Each row was made from one walk, in order. Every step used is in the known rows, and no mark comes twice. Write each row's walk.
Known rows:
K -> T -> H -> G -> J: [-15.6  -0.7  13.6  -5.1   0.4  13.8   2.4 -13.6  14.2  25.4   2.8  -1.8
   3.7  26.9 -14.2  16.5 -29.6]
L -> T -> J -> H: [ -4.4  -4.0 -53.6  12.8   4.7  -3.9   5.5   6.5  -8.2 -15.5  12.9  -3.8
  20.9  22.5  27.5 -17.5  13.5]
L -> T: [ -0.2  17.9 -21.2   9.2 -16.3 -11.9  17.2  -4.5 -19.3 -27.9  -2.7  11.2
 -17.3  25.5  17.3 -17.1  24.2]
H -> K -> G -> J: [  1.3   3.2  39.5 -23.2   8.1  19.0 -34.2 -38.7   5.2   4.7 -40.4  -0.6
 -21.4 -19.3 -17.3  23.3   1.7]
L -> T -> H -> G -> J: [ -7.0  24.7  -5.8 -14.7   6.4   4.3 -12.7 -38.4   0.1   2.4   3.2   3.5
  -0.7  22.9  11.1   7.9  -1.4]
K -> T -> J: [ -3.5 -27.2 -18.2  18.3  -7.3  -5.5  32.8   9.0 -13.6  -6.5  13.3  -7.3
   5.6  29.3 -10.3  -3.1 -22.3]
G -> T: [ -4.9   4.8  -4.2  11.9 -15.9  -2.4   8.3  23.7  -9.2 -12.1   7.0  -2.9
 -16.1  23.4  -0.8 -17.0  -9.6]
H -> K -> G -> T: [ 18.4   8.1  29.9  -7.7   4.5  29.3 -18.7  -2.8  -6.8   9.5 -13.8 -15.9
  -3.8  -6.7   0.3  24.8  -2.4]
T -> K -> G: [ 21.2 -21.6  25.2 -17.4 -13.3 -49.0  15.1 -20.4 -11.6  -2.8   2.6  14.0
 -22.4 -20.8  10.9  -6.2  18.3]
K -> G -> T -> H: [  6.8 -15.4  25.1  -0.2 -16.3 -11.7 -25.8  -6.9  -5.7  12.3  16.5  -8.6
   4.3  44.3  26.4  15.0 -15.1]
L -> T -> K -> G -> J -> H: [ 24.5   9.4  -9.1 -49.1   0.3  -4.9  -8.0 -38.0  15.9   5.9 -12.7   2.6
 -10.9  -0.6  46.2  -1.5  35.6]
K -> H -> G -> T: [ 12.1   9.6  21.0   6.8 -14.7  -0.4  16.4  32.0 -11.1   1.1  11.0  -2.5
  -1.6  -6.9   1.5  22.5   0.0]
T -> K: [  7.8 -13.0  -5.2  -0.5 -15.8 -57.5  30.8   1.9 -10.9 -17.1  16.7  21.3
 -21.3 -13.5  -6.3 -33.6   8.7]
H -> K -> T -> J: [  4.7 -16.2 -16.6  13.7  12.6  18.4  21.9   4.0 -11.7   0.6   3.9 -10.1
  19.0   4.5 -29.0  11.0 -25.5]
J -> H: [-22.6  -3.3 -12.6  25.4 -13.8 -17.6   0.5  30.2   9.6 -10.8  -1.7  10.4
   1.6   1.7   7.5 -28.7  15.4]
G -> J -> H: [-30.5   1.3  -7.2   1.0  -8.1  -3.8 -17.6   6.2  25.7  -4.8 -19.0   6.8
 -13.7   8.9  -1.1 -24.8   4.7]
J -> H -> K -> T: [ -5.7  10.0 -12.0  17.5   1.3  32.2  11.7  33.4  18.3  12.2  -9.6  -2.3
  20.3   1.5  -7.3   1.8   5.6]

Write each row's walk:
[ -9.2 -14.0 -27.0  21.6  20.7   6.5 -10.8  15.8   5.3  -1.3   5.7  -4.1
  30.1 -22.3 -17.8  -8.4  -8.5] | T -> J -> H -> K
[ -2.5  -8.4  39.0 -19.3   7.6   2.2 -50.3 -48.5  10.0  13.1 -15.3   1.7
  -1.8   4.4  -4.9  28.0 -16.3] | T -> H -> K -> G -> J
[-18.5  14.7  -6.2  -2.6  11.4  23.7 -28.2   1.7  28.8   1.6 -24.0   3.6
   0.1 -14.5 -18.3  -9.7   0.0] | G -> J -> H -> K
[-3.1 13.1  8.3  8.8  1.3 17.5 15.8 24.6 -8.9  4.3  4.7 -9.7 -5.1 -9.3
 -9.7 -3.7 -4.7] | H -> G -> T
[  7.1  -3.9  33.6   1.0   2.6   6.1 -15.7 -16.8 -11.6   0.1 -24.6   2.8
 -10.1 -24.1  -7.3  18.4  14.0] | H -> K -> G
[ 31.7  22.1  -2.1 -42.3  -6.5 -21.8  23.2 -23.8  -5.9  -7.9   4.1  14.2
 -18.7 -19.5  16.6  15.9  24.2] | L -> T -> K -> H -> G -> J
[  2.1  -6.5 -39.5   9.2   0.2 -14.1  13.7 -11.5 -29.2 -27.5  13.5  -1.2
  -0.8  25.9  13.9 -11.7   4.7] | L -> T -> J
[-20.4   9.0  17.7  -5.1   4.6   7.2  -0.2 -10.6   3.5  -0.6 -19.7   5.6
 -23.8 -18.1 -25.2  -4.7  -2.0] | H -> G -> J
[ -9.9  -3.2   8.3  19.1  -2.6 -20.7 -17.9  -6.0  -4.0  -4.1  15.8  14.3
  13.2   8.1 -16.9  -1.9 -15.3] | T -> H -> K
[ 12.9  17.1  16.3 -32.9   9.5  15.3 -46.7 -62.2   1.6   7.3 -13.9  -3.1
   2.6  27.1  19.6  34.0   3.6] | L -> T -> H -> K -> G -> J
[-10.5 -25.9 -33.7  23.2  -1.4   4.4  22.5  29.0   7.7   6.5  10.5  -9.0
  24.6  26.2   5.5  -6.7 -13.2] | K -> T -> J -> H
[ -7.7  16.1  -6.2  13.2   6.5  30.0   9.0  42.5  12.3  16.0   4.7 -13.0
  14.6 -12.1   4.8  -7.9   4.5] | J -> H -> G -> T
[ -8.7   6.8  29.7  -7.4 -10.1 -12.5  -0.2  -3.9  -0.9  -6.0 -13.3  12.4
 -21.3 -18.4 -11.5  22.4   1.4] | K -> H -> G -> J
[  3.9 -24.6   3.2   4.9  22.5  13.6 -25.3  -8.6   1.0  10.7  -6.7 -11.6
  28.6 -30.9   0.0  19.9   2.6] | T -> J -> H -> K -> G
[ 20.1  -2.9  -8.4  -9.5 -12.5 -31.3  28.3  15.6  -5.6  -7.2  27.6   4.4
 -15.1   3.6   1.4 -26.5  -7.4] | G -> T -> K
[  3.1  -8.1 -32.7  11.6  22.6  31.7  -9.6  32.1   9.2   8.3  14.5 -22.5
  35.7  -4.6 -11.3  -2.9 -23.2] | G -> T -> J -> H -> K
[-19.2   6.1  -2.1  21.0   3.2   7.0   7.5  29.0   9.0   5.6  -1.6   4.8
   8.6 -30.1  -4.3 -12.2  21.0] | J -> H -> G
[ 22.5   6.6   2.2 -12.2   4.0  -9.3  35.9  17.8  -4.8   9.8  24.4  -3.1
  -6.1 -31.2  -8.0 -13.0  -3.2] | H -> G -> T -> K
